What can hang from each mark
sunu: leka palug rupod zofunar
zofunar: bape kapi liden sunu
kapi: palug
leka: zofunar
ladal: faral sunu
rupod: sunu
palug: liden

Each row was made from one small tree. The marks that hang from a mark follow it in brackets, in alphabetical order. Every link used is in the known rows. Write each row's tree.
Known rows
zofunar(kapi sunu(leka palug rupod)): [ 3.04  3.48 -4.05 -1.21 -1.57 -2.82  0.44  1.92  0.76  0.24 -0.24  3.99
  0.99 -2.82 -0.65 -1.27 -2.21 -2.90 -2.19  3.39  3.06]
kapi(palug): [-0.04 -0.64 -0.27 -0.13 -1.43  0.58 -0.42 -1.63 -1.30 -0.22 -0.53 -0.77
 -1.23  1.11 -1.23 -0.80 -1.42  1.44  1.04 -0.90 -2.10]
zofunar(kapi): [ 0.03  1.56 -0.87 -0.59 -1.20  0.58 -1.22  0.04 -0.76  0.74 -0.42  0.33
 -0.90  1.44  0.67 -1.21 -0.88 -1.12 -1.37  2.32  0.33]
rupod(sunu(leka palug(liden) zofunar(kapi))): [ 3.36  4.67 -5.29 -1.38 -0.79 -3.95 -2.47 -0.10  1.39  0.19  0.50  4.50
  3.44 -2.38 -2.46 -2.11 -0.27 -3.64 -2.85 -1.98  1.02]
sunu(rupod zofunar): [ 0.26  0.79 -0.63  0.22 -0.73 -2.62  4.32 -1.05  0.59  0.38  1.12  2.78
  2.60 -4.27 -2.20  0.44 -0.41 -1.54 -0.31  0.11  1.66]
sunu(leka zofunar): [ 1.04  0.99 -2.36  0.19  0.18 -2.99  1.39 -0.50  1.85  0.43  1.98  2.33
  1.90 -3.80 -0.69 -1.96 -1.81 -1.22 -2.20  0.22  1.50]
zofunar(sunu(leka rupod)): [ 2.02  1.83 -1.78 -0.50 -0.09 -2.39  1.81  2.22  1.83 -0.40 -0.02  2.21
  0.38 -3.14 -1.03  0.41 -0.98 -1.82  0.41  2.06  2.13]
sunu(zofunar): [ 0.26  0.16 -0.73  0.12 -0.50 -1.84  1.72 -0.84 -0.28  0.72  0.69  1.84
  1.62 -1.56 -0.93 -0.67 -0.72 -0.43 -1.05 -0.69  0.60]
leka(zofunar): [-0.77 -0.24 -0.23 -0.23  1.81  1.65  0.21 -1.76  0.20 -0.08 -0.06  0.59
  0.34  0.43  0.22 -1.40  0.36  1.51  1.04  1.21 -0.11]
sunu(leka zofunar(liden)): [ 0.29  3.30 -3.56 -0.35 -0.77 -3.52  1.05  0.20  2.92  2.09  1.60  3.22
  2.72 -4.62 -0.78 -3.24 -2.70 -1.27 -1.52 -0.42  0.15]
leka(zofunar(bape kapi liden sunu)): [-1.23  4.64 -4.37 -2.53 -1.56  1.66 -2.27  1.76  0.41  3.27 -3.87  2.80
  0.41  2.70  1.13 -5.11 -2.31  0.81  1.04  4.04 -0.57]
zofunar(bape): [-0.95  0.51 -1.69 -0.59 -0.49  0.21 -0.53  0.63  1.00  0.70 -1.43  0.26
  0.93  0.00  0.36 -1.80 -0.90  0.28 -0.20  0.85  0.18]
ladal(faral sunu(palug rupod)): [ 0.85  1.90 -3.07 -0.78  1.33 -1.82  5.65 -0.02 -0.17 -1.35 -1.61  5.19
 -0.01 -0.58 -1.44  2.71  2.09  0.06  0.64  1.41  0.59]
leka(zofunar(bape kapi liden sunu(palug))): [-0.26  4.77 -5.71 -2.60 -1.84  0.60 -2.34  1.42  0.02  3.15 -3.73  4.17
  1.97  1.61  0.97 -5.70 -2.74  0.78 -0.40  3.04  0.03]
zofunar(sunu(rupod)): [ 1.20  1.01 -0.24 -0.54 -0.93 -1.19  2.20  1.86 -0.25 -0.14 -1.25  1.67
  0.12 -0.96 -1.22  1.73  0.21 -0.98  1.57  1.18  1.30]
zofunar(kapi(palug) liden sunu(rupod)): [ 0.48  4.27 -2.69 -1.78 -4.44 -0.60  0.30  0.95 -1.29  2.10 -2.69  2.09
 -1.07  0.73 -1.83 -1.64 -3.00 -0.69  1.96  1.91 -1.69]
rupod(sunu(leka)): [ 1.57  0.62 -2.01 -0.54  1.28 -2.15 -1.36  1.56  1.93 -0.64  0.97  1.02
 -0.65 -1.39 -0.88 -0.69  0.58 -1.68  0.22 -1.86  0.19]
rupod(sunu(palug)): [ 1.77 -0.09 -1.72 -0.70  0.20 -2.06 -1.17  1.01 -0.56 -0.50 -0.15  1.89
  0.73 -0.31 -1.36  0.04  1.29 -0.78  0.12 -3.73 -0.13]
zofunar(bape kapi(palug) sunu(leka)): [ 1.03  2.69 -4.90 -1.90 -3.02 -0.04 -2.94  1.44  0.02  1.21 -2.83  1.09
 -1.89  2.00  0.02 -4.46 -4.39 -0.03 -0.77  3.39 -0.35]
sunu(leka palug(liden)): [ 2.28  3.07 -3.29 -0.31  0.36 -1.76 -1.94 -0.53  2.59 -0.89  0.48  1.84
  3.71 -2.94 -1.04 -0.84 -0.37 -1.34 -1.90 -0.91  0.60]
ladal(sunu(leka)): [ 0.78  0.90 -2.57  0.45  2.02 -1.21  0.31  1.22  1.46 -0.31  0.36  2.05
 -0.43 -1.03  0.09 -0.14  0.54  0.16 -0.57  1.92  0.71]
rupod(sunu): [ 0.79 -0.15 -0.44 -0.59  0.51 -0.98 -0.96  1.28 -0.27 -0.43 -0.31  0.55
 -0.91  0.86 -1.10  0.61  1.76 -0.82  1.37 -2.75 -0.64]

Write each row's tree
[-1.50  3.07 -3.57 -0.94 -2.02 -2.10  0.90  0.53  1.81  3.09 -1.11  2.95
  3.50 -2.44 -0.61 -3.81 -2.47 -0.27 -0.57 -0.54 -0.52]	sunu(zofunar(bape liden))
[ 0.09  2.80 -3.58 -1.29  0.03 -1.06  3.56 -0.33 -1.66  0.48 -1.90  5.00
 -1.89  2.84 -0.27  0.33  0.66 -0.31 -1.28  3.35  0.03]	ladal(faral sunu(zofunar(kapi)))
[ 0.96  2.99 -3.89 -1.72  0.21  1.12 -2.43 -0.04  0.62  0.22 -3.79  2.87
  3.85  1.30 -0.62 -2.25  0.17  1.48  0.99  0.49  0.14]	leka(zofunar(bape sunu(palug(liden))))
[ 0.29  4.58 -6.32 -2.20 -3.00 -3.56 -1.45  1.60  0.50  3.34 -1.63  5.14
  3.15 -1.34 -1.38 -4.93 -2.02 -2.08 -1.85 -1.97 -0.19]	rupod(sunu(palug zofunar(bape kapi liden)))
[-0.02  3.74 -3.82 -2.36 -2.06  3.29 -3.89 -1.21 -1.03  0.89 -5.01  1.03
  0.01  4.85 -0.98 -3.66 -1.73  1.81  1.87  2.87 -2.15]	leka(zofunar(bape kapi(palug(liden)) sunu))
[-1.67  3.85 -4.02 -1.81 -3.98  0.86 -2.40 -0.17  0.05  2.95 -2.80  0.65
 -0.30  1.73 -0.32 -5.11 -4.02  0.59  0.13  1.52 -2.83]	zofunar(bape kapi(palug) liden)
[-0.69  2.88 -4.03 -1.52 -1.46 -3.01 -0.04  1.76  1.58  2.66 -1.33  3.44
  2.56 -1.60 -1.75 -3.21 -0.73 -1.02  0.93 -3.26 -1.15]	rupod(sunu(zofunar(bape liden)))
[ 1.28  5.20 -4.10 -1.75 -2.12 -1.47 -2.38  3.15  1.35  2.34 -1.22  2.49
 -0.65  0.08  0.82 -3.24 -2.91 -1.74 -0.96  2.96  0.11]	zofunar(kapi liden sunu(leka))
[ 0.14  3.49 -3.40 -1.20 -0.07 -1.92  6.26 -0.55 -0.80  0.21 -1.52  5.96
 -0.90  0.26 -1.45  1.37  0.88 -1.52 -0.58  4.14  1.09]	ladal(faral sunu(rupod zofunar(kapi)))
[ 0.34  4.85 -4.46 -0.97 -1.93 -2.94 -0.14  0.26  2.18  2.86  1.13  3.51
  1.87 -3.17 -0.12 -4.52 -3.61 -2.43 -2.93  1.93  0.57]	sunu(leka zofunar(kapi liden))
[ 1.07  2.03 -3.80 -0.68  0.71 -3.62  7.31 -0.84 -0.46 -0.66 -0.89  6.96
  1.62 -2.23 -2.38  2.07  1.34 -0.37 -0.44  0.83  1.27]	ladal(faral sunu(palug rupod zofunar))
[-0.54  2.70 -2.97  0.01 -0.23 -2.34  2.08  0.70  0.10  2.37 -0.64  4.21
  1.83 -1.32 -1.10 -0.78  0.11  0.59  0.26 -0.26 -0.89]	ladal(sunu(zofunar(liden)))
[ 1.02  3.83 -2.05 -1.69 -1.74  2.19 -0.78 -2.07 -1.23 -0.15 -3.24  1.81
  0.15  2.26 -2.54 -0.78 -0.67  0.41  2.75  2.99 -1.24]	leka(zofunar(kapi(palug(liden)) sunu(rupod)))
[ 1.63  2.68 -4.62 -0.74  2.07 -2.96  5.27  0.32  1.88 -1.61 -0.42  5.71
  0.28 -2.76 -1.27  1.45  0.98 -0.82 -0.57  2.39  1.55]	ladal(faral sunu(leka palug rupod))
[-0.63  3.87 -5.28 -0.98 -1.25 -3.27  0.59  0.86  3.93  2.84  0.19  3.43
  3.71 -4.55 -0.44 -5.05 -3.55 -1.05 -1.71  0.42  0.39]	sunu(leka zofunar(bape liden))
[-1.57  4.44 -5.91 -1.99 -1.43  1.44 -2.50 -1.54  2.28  2.61 -1.61  1.78
  0.34  0.03  0.12 -7.84 -4.80  1.24 -0.03  3.61 -1.97]	sunu(leka(zofunar(bape kapi(palug) liden)))
[ 2.24  1.07 -1.57 -0.62 -1.23 -2.21  1.95  1.53 -0.61 -0.25 -1.08  3.05
  1.74 -2.07 -1.47  1.12 -0.22 -0.99  0.35  0.12  1.80]	zofunar(sunu(palug rupod))
[ 1.57  2.82 -4.50 -1.37 -0.91 -3.05 -1.41  0.23  1.06  0.43 -1.72  3.93
  5.07 -1.64 -2.95 -1.44  0.91 -1.44 -0.54 -4.47 -0.02]	rupod(sunu(palug(liden) zofunar(bape)))
[ 0.06  2.83 -3.47 -1.31  2.10 -0.98 -1.38  0.64  3.10  0.98  0.54  2.56
  0.63 -1.67 -0.72 -3.44  0.14 -0.12  1.91 -1.22 -1.08]	rupod(sunu(leka(zofunar(liden))))
[ 1.01  2.67 -4.28 -0.08  0.30 -2.41  0.82  0.42  0.38  1.16  0.64  4.21
  0.21 -1.26 -0.24 -1.98 -1.08 -1.33 -3.00  3.55  1.68]	ladal(sunu(leka zofunar(kapi)))
[ 0.80  4.01 -3.54 -2.12 -3.87  1.66 -4.10  0.41 -1.24  0.95 -4.97  0.44
 -0.32  4.42 -1.17 -2.24 -2.15  0.27  0.88  1.77 -2.07]	zofunar(bape kapi(palug(liden)) sunu)
[ 0.92  3.03 -5.54 -1.37 -0.61 -1.66  2.79 -1.60 -0.82  0.07 -1.22  4.71
 -2.90  1.81 -1.20 -1.72 -1.87  0.36 -1.43  3.29 -1.18]	ladal(faral sunu(leka zofunar(kapi(palug))))
